Known rows, with every step that occurs
vana -> donuvol -> faro -> kavam: [  2   9  16  36   6  10  -7 -11   6 -16  -3  -8  12  -2  -7  -1   1  13
 -18  -2  -6   4 -18  -7  11  -3   2   3]
faro -> gezi: [  0  -9  -1 -10  -1  10   3   1   7   3   3   4   3   7   0   5  -5   5
 -13  -6  -4   9 -10   8  -4   8  -4   2]
kavam -> vana -> gezi -> faro: [ -6  -9  -1   6   0 -11   9  -2   4  13  -6   2  11  20  -6  13   3  16
 -12   6   7   5  -3  -4  -5 -13   3   1]
faro -> gezi -> vana -> kavam -> lusa: [ -7 -25  12  -8  12  13  -8 -16  13  11  -2  -7  10   3  -5   7  -7  11
 -25   7 -16  11  -6   4  26   6   1   1]
kavam -> vana -> donuvol: [ -5  -7   2  29  -7  13   5   3  -2   0  -6  -5   2   2  -3   1  10  15
  -8   2   7  13  -4 -16  -2   4   2   4]
lusa -> gezi -> faro: [  0  -9   1 -16  15 -15  10  -5   8   8  -3   2   9   6  -2  13   0   3
 -18  -5   1  -4   8   2   2  -3   3   4]
gezi -> vana -> donuvol -> lusa -> kavam: [ -3  -1  26  24  19  -5  -2 -23   6  -2  -1 -14   3  -8  -7   5   1   6
 -11   2 -16  14   6  -7  28  -6   7   3]
vana -> gezi -> faro -> kavam -> lusa -> donuvol: [-13  -3  18   6  15 -17  -7 -22  26   5  -9   0   5  11   0  17   1  29
 -21   3   1   0  -4 -13  16 -16   0   8]
donuvol -> faro -> gezi -> vana -> kavam: [  7 -15  11  11  15  13  -2 -14   7  -1  -2 -11  23   2 -12   8  -7   6
 -29   0 -19   6 -15  17  25   0   3  -2]
gezi -> vana -> kavam: [  1 -12   3   5  14   5  -6 -13   2   2  -5 -11  11  -8  -8   2  -2   5
  -9  11 -10   4  -1   4  12   3   4  -7]
lusa -> gezi -> faro -> kavam -> vana: [ -1  -4   4   8   9   9  14  -7  19   3   1   5  15  12  -2  15   0  16
 -19   0   2   4  -2  -6  -8   1   1  10]
kavam -> lusa -> donuvol: [ -9  -2  12   6   3  -6  -4  -6  10   4  -4  -1  -6  -2   7   7   5  10
  -7  -3   4  -3   8 -15  23  -5  -1  12]
vana -> gezi -> faro: [ -4  -7  -1  -9   8 -21   0  -8   4  10  -8   1   8  14  -6  12  -1  11
 -12   4   3   0  -2   2   0 -15   3  -4]
vana -> donuvol -> lusa -> gezi -> faro: [ -6  -4  15   2  13 -32   2 -18   6   5  -5  -5   6   1  -7  11   2   7
 -24  -6   5  10   3  -5  14 -12   4   7]
vana -> gezi -> faro -> donuvol -> lusa -> kavam: [-12   8  18  12  14  -8   3 -30  22   3  -2  -2   6  13  -8  16  -1  15
 -12   3 -14  14  -6   2  13 -19  -1  10]
lusa -> gezi -> vana -> donuvol -> faro: [ 10 -17  14   9  20  -1  10  -6   1  -2  -6  -7  19  -4  -8  15   0   5
 -28  -8  -8   6   5  -5  25  -1   8   4]
gezi -> faro -> kavam: [ -6   8   4  13  12   2  -4 -14   7  -6  -1  -2   8   5  -4   5   0  11
 -14   5  -4  -3  -8   3  -8  -9  -1   2]
faro -> kavam: [-1  6  6  9  3 10 -5 -8 11 -8  3  1  4  0  0 -1 -4  7 -3  2 -5  2 -8 -2
 -7  3 -3  1]
faro -> gezi -> vana -> kavam: [  0 -23   4  -4  13  16  -4 -12   8   4  -3  -7  13  -1  -9   8  -7   9
 -22   4 -15  11 -10  13   9   8  -1  -6]
donuvol -> faro -> kavam: [  5  14  14  25   6   6  -3 -10  11 -13   4  -3  13   3  -3   0  -4   4
  -9  -2  -8  -4 -14   4   8  -5   2   4]
donuvol -> vana -> gezi -> faro -> kavam -> lusa: [ -6   0  14  13   4   1  -4 -24  21   7  -3  -1  19  15  -6  16  -3  19
 -14   5   0   6  -9 -18  17  -9   4  10]
kavam -> faro -> donuvol -> lusa -> gezi: [ -6  -4   5   2  -3  -8  16 -13  19   7   2  -4   5  -1   2  17  -4   0
 -18  -8   6  19  -5 -12  14  -5  -5  15]
gezi -> vana -> kavam -> lusa -> donuvol: [ -9 -15  15  12  18   0  -8 -19  11   6  -9 -11   4 -11  -1   9   3  15
 -17   8  -6   1   7 -10  34  -3   3   5]
gezi -> faro -> donuvol: [ -8   1  -4  16   7  12   4 -11  -1  -3  -5  -2   5   5  -4  11   7  11
 -14   3  -3   4  -6   4 -11 -14  -8   6]

Rows
[ -8 -10  -3  19  -2  12  12  -6   7   6  -8   2  11  20  -6  18   6  23
 -15   7   3  15 -11  -4 -16 -13  -7   7]  kavam -> vana -> gezi -> faro -> donuvol
[  4  -1   2  20  -1  13  -4 -14  10   1  -3  -9  14  -6 -11  -1   1   1
  -2   3  -1   7  -8 -10  15  12   3   1]  donuvol -> vana -> kavam
[  6 -15  15  18  22   6  -2 -17  12  -3  -7 -12  20  -3 -10  15  -2  13
 -35  -6 -16   5 -11  12  28  -1   1   2]  lusa -> donuvol -> faro -> gezi -> vana -> kavam
[ -4 -10   7  11   7  16  16 -18  19   8  -3   0  16   8  -2  24   5  11
 -19  -5  -1   8   2 -18  15  -1  -4  23]  kavam -> lusa -> gezi -> faro -> donuvol -> vana
[ -7 -16  -5  -6  -2   3   0 -10  17  10  -3 -12   9   4  -6   4  -6   5
 -27   0   2  12 -17  -3  18  11   0  -3]  vana -> kavam -> faro -> gezi
[ -5   4  21  13  -3  -7   9 -13  23  10   4   0   3  14  -5   7  -5   9
   3   2  -5  16   0 -10  19  -4   7   7]  donuvol -> lusa -> kavam -> vana -> gezi
[ -3  -6  15 -12   5   4   1 -10  28   4   3   8   4   3   6   8  -7  10
 -11  -2  -3   3   1 -13  14   9   1  12]  faro -> kavam -> lusa -> gezi
[  3   2   7  14   6   4   1 -20  16   2  -5  -1  22  12 -10  16  -3  17
 -12   2  -2   7 -12 -10  -1  -5   1   3]  donuvol -> vana -> gezi -> faro -> kavam
[-12   7  16  22   5 -16   2 -22  15   3  -1 -18  -1  -3  -6   2   1   2
 -14  -1   1  14  -2 -23  38  -5   7   7]  vana -> donuvol -> lusa -> kavam -> faro
[  3 -15  18  -8  16 -18  -1 -20  15   7   0  -6  12 -10  -7   9  -9  -1
 -15   3  -9  11   6   4  25  -1   5   0]  donuvol -> lusa -> gezi -> vana -> kavam
[ -4 -13  10   1  11  -4   2 -23  23  15  -6  -7  19   4  -8  13   1   8
 -21   2   0   3   3 -16  35   4   7  12]  donuvol -> vana -> kavam -> lusa -> gezi -> faro
[ -4  15  20   9   8 -11  -1 -17  16  -1   7  -5  -2  -1  -2  -1  -4  -3
   3   0 -13   5   4  -1  23  -4   4   6]  donuvol -> lusa -> kavam
[ -2   2   7  19   1  18  13  -2  14   2   3  -1   3   7  -1   1   3   7
   3   2  -7   4   4 -10   9   9   5   8]  lusa -> kavam -> vana
[ -3 -12   9 -22   4  -7   7  -3  17  13   1   6   0   4   5   8  -4   3
  -9  -5   1   1  10 -10  19   6   3  11]  kavam -> lusa -> gezi
[  5  -1   8   5   2   4   3  -1   4  -2   4  -1  14  10  -3   5  -6   2
 -20 -10  -9   3 -14  12  11  -2   0   4]  donuvol -> faro -> gezi
[ -2 -14   7   6   7  -4  19 -16  12   7   1  -6  10  -4   0  25  -6  -1
 -24  -4   0  20   2  -9  18  -9  -3  14]  kavam -> faro -> donuvol -> lusa -> gezi -> vana
[ -4   0  -2  36   5  25  -1 -25  10  -3  -8 -13  20  -1 -15   9   8  13
 -15   7  -5   9 -15  -4   5  -1  -5   7]  gezi -> faro -> donuvol -> vana -> kavam
[ -7  -7  -3   2   6   2   4 -12   7   4  -9   1   9  13  -7  17   3  19
 -16   4  -2   9 -11   3 -11 -16  -7   1]  vana -> gezi -> faro -> donuvol
[-12  -4  17  12   4  -6   5 -20  21   5   1 -16   2   4  -6   9  -4   8
 -28  -8  -4  23 -12 -16  33   3   3   8]  vana -> donuvol -> lusa -> kavam -> faro -> gezi
[ -4 -12  -7 -10  -4   3  10  -1   8   9   1  -4   5   8   0  10  -6   2
 -23  -7   5  11 -13  -5   7   5  -2   3]  kavam -> faro -> gezi
[ -1  -7  18  -2   2 -22   2 -11  10   3  -2  -2   1  -5  -3   5  -1   4
 -13  -9   3  15   2 -10  15   0   3   6]  vana -> donuvol -> lusa -> gezi
[  4   9  11  23   9  -8   4  -4   3  -8  -4  -5   7  -3  -2   8   5   4
 -13  -9  -1  -7  -2  -3  20 -10   2   7]  lusa -> donuvol -> faro
[  1 -10  10  33  -6  18   8   1   2  -4  -2  -4  14  13  -8   4   4  15
 -27  -8  -1  15 -19  -4   9   3   0   8]  kavam -> vana -> donuvol -> faro -> gezi
[  4 -20   2  -9  10  15   5  -3  -1   3   1   1   9   4  -2  13  -6   5
 -18  -3 -11   9  -3  12  -1   3  -3  -1]  faro -> gezi -> vana
[ -1 -16  10  -7  12 -24   8 -22  17  16  -1 -14  14  -9  -7  15 -10  -4
 -22   2   1  13   2  -9  35  -4   8   2]  donuvol -> lusa -> gezi -> vana -> kavam -> faro
[  1 -15  15   7  13   4   3 -25  18   2  -1  -5  12 -10  -7  14  -5   7
 -18   2 -13  20  -3   5  15  -2  -4   6]  faro -> donuvol -> lusa -> gezi -> vana -> kavam
[  0  -7  -8  17 -12  18  15 -11  15   6  -6  -6  16   7  -6  21   0  11
 -13  -3   7  20 -15 -26   9   2  -4   9]  kavam -> faro -> donuvol -> vana -> gezi
[ -8 -10   8 -19  14 -17   7  -9  13  15  -3   2   5   9   1  14   0   5
 -17  -1   3  -4  12  -7  18  -8   5  12]  kavam -> lusa -> gezi -> faro
[  2   3  23   6   8   0   4 -13  27   0   5   4  14   6   2   8  -8   7
 -18  -6  -8  -2  -3  -9  29   2   5  15]  donuvol -> faro -> kavam -> lusa -> gezi
[-11   0   9  29  -4  -6   8 -16   7   7  -3   0  10  18  -6  16   2  18
 -12   6   2  20 -12  -1  -7 -24  -6  10]  kavam -> vana -> gezi -> faro -> donuvol -> lusa
